Known rows, with every step that occurs:
r, f: [-0.01 -2.92 -3.56 -1.74 -2.15 -1.02  2.45 -2.67  2.17  0.35 -3.24 -1.37
  1.77  0.18  1.53 -2.57  2.92]
p, u: [-1.65  0.15 -0.31  0.45 -1.00 -0.45 -0.65 -2.77  0.47 -2.82 -2.66 -3.22
  3.25  0.24 -1.61 -1.42  2.47]
l, r, w: [ 0.63 -5.52  0.25 -3.54 -1.41 -0.44  2.49 -1.59  0.14 -2.22 -4.16  0.24
  1.31 -0.55  1.72 -3.02 -1.09]
l, r: [-1.30 -2.43  2.67 -1.98  0.26 -0.31  0.64 -2.93  1.44 -1.85 -2.23 -1.81
  0.45  0.02  0.46 -1.54 -0.28]
l, r, f: [-1.70 -4.73 -0.86 -3.96 -1.74 -1.20  2.07 -3.43  2.70 -1.78 -2.95 -2.60
 -0.13  0.04  2.22 -4.02  1.77]
b, r, p, u: [ 2.87 -2.06 -2.30 -0.31 -2.24 -2.99  1.20 -4.39 -2.88 -1.82 -2.76  0.04
  5.10 -2.52 -1.32 -3.56  3.36]
l, r, f, u: [-3.45 -4.95  0.07 -2.04 -1.91 -0.49  1.29 -4.04  3.31 -3.43 -2.05 -2.29
 -4.43 -0.19  4.45 -1.59  0.64]
p, u, f: [-4.14 -0.03  0.27  1.52 -1.02 -1.01 -0.81 -4.45  0.81 -2.66 -2.77 -4.76
 -1.48  0.13 -1.80 -0.51  2.24]
r, f, u, p: [-3.97 -4.28 -1.90 -0.29 -2.96 -0.84  1.39 -4.42  3.30  0.23 -0.69  1.55
 -5.57  0.31  4.78 -1.32  2.73]
b, r, w, u: [ 5.26 -3.48 -4.10 -1.37  1.21 -2.25  6.37 -4.40 -0.12 -1.18 -6.82  2.50
  3.56 -2.49  1.86 -1.75 -1.54]
p, r, w, u: [ 1.46 -5.35 -3.51 -0.48 -1.39 -1.01  4.03 -3.63 -0.10 -4.05 -5.57  2.55
  3.84 -2.02  0.54 -2.44  2.41]
b, r: [ 4.25 -0.94 -0.87  0.23  1.17 -2.15  1.62 -3.85 -1.40 -0.68 -3.39 -0.34
  3.39 -1.73 -1.43  0.12 -0.45]
u, f: [-2.15 -0.86  0.60  0.78 -0.21 -0.62  0.82 -3.83  1.39  0.43 -2.79 -2.16
 -2.09 -0.16 -0.09  0.59  0.85]
b, r, p: [ 4.65 -2.71 -2.41 -0.93 -1.52 -2.54  2.85 -3.62 -2.44  1.05 -2.88  2.48
  4.08 -2.62 -0.02 -2.50  1.73]
f, u, w: [-2.15 -1.88  1.28  1.86 -2.95  2.25  0.67 -3.47  0.49 -2.19 -2.99  1.38
 -6.53 -1.62  1.08  1.59 -2.01]
l, r, w, u, p: [-2.13 -6.38  0.08 -3.76 -0.21 -1.01  5.12 -4.85  2.66 -0.89 -3.92  4.06
 -3.07 -0.43  4.83 -4.46 -0.56]
w, r, f, u: [-1.27 -4.72 -3.08 -1.92 -2.78 -0.37  3.14 -6.91  2.57 -2.80 -3.69 -0.71
 -4.32  1.06  5.12 -1.16  1.32]
w, r, f, u, p: [-3.67 -5.81 -2.16 -2.28 -3.46 -0.91  2.85 -8.23  2.70 -0.89 -1.91  2.10
 -7.67  1.41  6.12 -2.02  2.24]

Rows:
[-2.04 -5.03 -3.57 -3.37 -5.93  0.36  3.08 -8.14 -0.02 -4.20 -5.68 -1.32
 -3.59  0.16  0.22 -4.58  2.13] : p, u, w, r, f
[-1.99 -3.56  0.86 -0.27 -3.37  2.19  2.09 -7.42  0.14 -3.03 -4.17  2.10
 -8.25 -0.22  2.29  0.48 -2.50] : f, u, w, r
[-2.33 -5.25  0.07 -2.35  0.39 -0.75  4.84 -5.33  2.80 -1.90 -5.91 -0.28
 -4.14 -1.02  3.69 -2.25 -1.58] : l, r, w, u, f
[-0.88 -1.85 -1.65 -0.61 -3.67 -0.97  0.33 -2.69 -0.69 -1.41 -1.96 -0.89
  4.23 -0.60 -0.44 -3.77  4.23] : r, p, u
[-0.01 -5.33 -0.67 -3.35  0.23 -0.43  5.37 -3.54  2.23 -2.74 -5.67  1.00
  0.40 -0.60  3.84 -3.32 -1.32] : l, r, w, u
[-0.33 -3.25 -2.22 -2.44 -4.07 -0.98  1.95 -6.42 -1.37 -2.57 -3.13 -0.34
  2.43  0.72  0.84 -4.54  3.96] : w, r, p, u
[-0.02 -7.26 -1.85 -0.84 -3.45 -1.48  1.63 -3.24 -1.77 -2.04 -2.22  4.59
  1.46 -1.46 -0.51 -3.41  3.27] : u, p, r, w
[-5.53 -6.30  0.82 -2.23 -2.38 -0.94  0.99 -5.51  3.45 -1.70 -0.15  0.46
 -7.54 -0.08  5.42 -3.00  1.54] : l, r, f, u, p
[ 1.96 -3.17 -3.14  0.10 -0.74 -2.32  2.39 -4.73  0.95 -2.04 -3.07 -0.64
 -1.26 -2.27  2.98  0.25  0.51] : b, r, f, u
[-2.80 -3.76 -0.53  0.89 -0.45 -1.36  1.71 -6.41  1.09 -1.69 -1.68  3.29
 -0.40 -0.95  0.22 -2.51  4.27] : w, u, p, r
[ 1.13 -4.76 -2.75 -0.01 -3.21 -0.53  3.17 -5.73 -0.26 -2.59 -4.53  1.46
 -5.91 -3.48  1.62 -0.35 -1.38] : b, r, f, u, w
[-1.17 -5.49 -0.62 -1.34 -6.06  1.94  3.28 -7.46 -0.84 -1.43 -3.61  4.60
 -7.58 -1.16  3.40 -1.59 -0.61] : f, u, w, r, p
[-3.07 -5.05  1.36 -2.62 -5.77  0.62  0.99 -4.65 -1.59 -3.64 -2.94  0.25
 -2.43 -1.93 -1.13 -5.51  1.62] : l, r, p, u, w
[ 0.06 -3.45  0.03 -1.95 -3.25  1.36  3.49 -6.91 -0.76 -1.47 -5.08  1.74
 -3.92 -0.01 -0.13 -1.45 -1.43] : u, w, r
[-2.55 -1.69 -0.43 -0.06  0.65 -0.83  3.19 -5.21  3.04  1.20 -2.50  2.72
 -1.63  0.39  2.71 -1.72  1.62] : w, u, p
[-1.05 -5.55 -2.62  0.42 -1.37 -1.27  3.55 -5.45  0.50 -3.43 -5.59  1.35
 -0.97 -1.94  0.79 -1.70  2.09] : p, r, w, u, f
